Each row was made from one path, in order. Every step used is in the known rows, and no mark comes twice. Write each row's path.
Known rows
remu > gorob > zanivi: [  2 -17  59   3   6   6  11  67 -22 -24 -48  49  49  20  21 -46  17   6
 -54]
zanivi > ludo > gorob: [ -4   6 -13  -1  -6   9 -15  15 -30 -56 -24   9  15 -18  11 -25  31  53
 -40]
gopod > gorob > zanivi > ludo: [-16 -16   5 -37  -6  21   3  40 -33 -63 -41  26  14  16  13 -13  19   8
 -35]
gopod > gorob: [ 14  -8  58  27  -7   8  43  34   0  -9  16  23   8  31  11  -2  24   0
 -30]
rebav > tesu > gopod > gorob: [ -3 -20  58  26  -9  18   1  -4  22  35  59  49   8  65   7   6 -13   9
  21]
zanivi > ludo > gorob > gopod > filod: [  6  11   1 -11  -1 -25 -60  44 -43 -76   5  13  94  -6 -16  -9  27  48
 -69]
zanivi > ludo > gorob > remu > rebav > tesu > gopod > filod: [-46 -14 -25 -13  -5  14 -26 -36   2   7  38  17  56  22 -33 -24 -55  71
  22]
ludo > gorob > gopod: [ 37   3   8  34  -7  -4 -22  46  -1 -18  18  19  66   6  11 -17  62  24
 -37]
rebav > tesu > filod: [-45 -65  53   2  17  -5  26  19  10 -28  25  33  40  75 -17 -15 -40  21
  32]
gorob > gopod > zanivi > ludo: [ 11 -16  45  13 -15   2   9  56 -28 -70 -25  40  38  -5  51 -19  39 -20
 -62]
ludo > gorob: [ 12   2  22  29  -2   3   8  20  -5  -8   6  11  26  14  10 -23  29  46
 -21]
zanivi > ludo: [-15 -12  15   6   0   8  24  42 -51 -89 -15   8  14 -15  24 -30   6  18
 -41]
zanivi > ludo > gorob > remu > rebav: [-13 -12 -59   4 -16  39  50 -10   9 -12 -19 -10  15 -28  -3 -47  10  44
   0]
zanivi > ludo > gorob > remu > rebav > tesu: [-42 -34 -73 -17 -37  34  39 -40  24   4 -15   5  35  19   2 -43  -5  53
  32]
gopod > zanivi > ludo > gorob > remu > rebav: [-10 -20 -25  10 -24  38  57 -11  21   5 -34  11   6 -12  18 -43  14  26
  -4]
gorob > remu > rebav > tesu > gopod: [-27 -41   9  34  -3  38  47 -19  34  51  65  23  29  42   5 -37 -50  24
  63]
gorob > zanivi: [-10 -33  39  -1  10   9  33  62 -23 -32 -12  19  46  42  23 -34  -1  13
  -8]
tesu > gopod > gorob > remu: [  2   9  55  56  -9  24  35  15  26  23  50  32 -23  17 -10  -7   7  -7
   0]

Write each row's path
[-35 -40  16   9 -20  39  41 -19  16  10   4  42   5  17  33 -34 -33   3
  25]
gorob > remu > rebav > tesu > gopod > zanivi > ludo
[-16 -47  61  43 -16  33  60 -16  48  68  37  51  16  58  34 -30 -38  -2
  51]
gorob > remu > rebav > tesu > gopod > zanivi
[-28 -23  73  16  12 -17 -18  13 -20  -5  73  33  70  63  -9 -10 -63  44
  11]
rebav > tesu > gopod > filod
[ 20  -4  60  16 -16  -1  -9  59 -28 -63 -56  64  41 -25  47 -30  56 -26
 -99]
remu > gorob > gopod > zanivi > ludo
[  1 -23  42 -10  -2  16  26  50  -4  -8 -13  29  28  52  14  -9  18   1
 -16]
gopod > gorob > zanivi
[-19  16 -26  16 -24  13  14   3  -7 -45 -24   6  -5 -24  -5 -34  37  39
 -24]
zanivi > ludo > gorob > remu
[  4  -3  26   4 -14   8  -6  13 -16 -34 -40  31   6  -2  35 -20  36  31
 -42]
gopod > zanivi > ludo > gorob
[  5 -19  12  40  -3  50  69  -3  38  47  48  13   0  13  -9 -23 -17   0
  20]
tesu > gopod > gorob > remu > rebav
[-26 -23   1 -27   5  17  11  53 -51 -84 -42  16  32   4  25 -36   3  19
 -30]
gorob > zanivi > ludo
[-11 -28  -4  -8 -14  35 -13 -35  17  29  -3  40  18  23  30 -24 -12  46
  16]
remu > rebav > tesu > gopod > zanivi > ludo > gorob
[-17 -30  55  37   7  11   4   6   4  19  67  40  30  56  18 -20 -39  25
  36]
rebav > tesu > gopod
[-55 -64 -10 -24 -12  26  27 -35  47   6 -26  38  20  47 -16 -25 -32  30
  43]
gopod > zanivi > ludo > gorob > remu > rebav > tesu > filod
[ -7 -40 104  44  -7  11  21   9  18  39  40  63  19  71  49 -16 -28  -2
  22]
rebav > tesu > gopod > zanivi
[ -2   3  39  40 -26  12  63  23  20  -4  11  20 -10  18  -5 -13  30  -6
 -17]
gopod > gorob > remu
[-46 -70  10  -9  -3  27  62 -15  57  25  22  27  24  69 -39 -12 -41   9
  55]
gopod > gorob > remu > rebav > tesu > filod
[-28  -1   8  20 -34  18 -11 -32  27  15  -3  49 -10  19  11 -23   9  30
  15]
rebav > tesu > gopod > zanivi > ludo > gorob > remu
[ -3  11   7  42 -19   6  33  10  16  -2   2   6   5   2  -6 -34  34  37
  -9]
ludo > gorob > remu
[ 42  -9  61  41 -18  -5  -2  44  15   6  -4  47  51  24  41 -11  63  -1
 -41]
ludo > gorob > gopod > zanivi
[-19  -5  41  41 -26  22  28 -11  42  40  51  41  -9  49  -9  -6  -4   2
  29]
rebav > tesu > gopod > gorob > remu
[ 18   5  31  13   1 -31 -41  49 -21 -38  30  16 104  20 -16  -7  26  44
 -55]
ludo > gorob > gopod > filod
[ -9 -32  35  37 -22  34  30 -35  59  87  29  50  14  55  24 -27 -20  21
  51]
ludo > gorob > remu > rebav > tesu > gopod > zanivi
[-34 -25   3 -40  -9  29 -29   8 -12 -22  -5  48  16  47  11  -7 -13  17
   7]
rebav > tesu > gopod > gorob > zanivi > ludo
[ 10 -12  55  20   8 -32  -9  72 -35 -59  38  16 106  21  -4 -12   6  17
 -54]
gorob > gopod > filod
[-25 -44 -17   3 -38  32  82 -24  47  43  19  15  32  55   2 -25 -11  15
  38]
gopod > gorob > remu > rebav > tesu
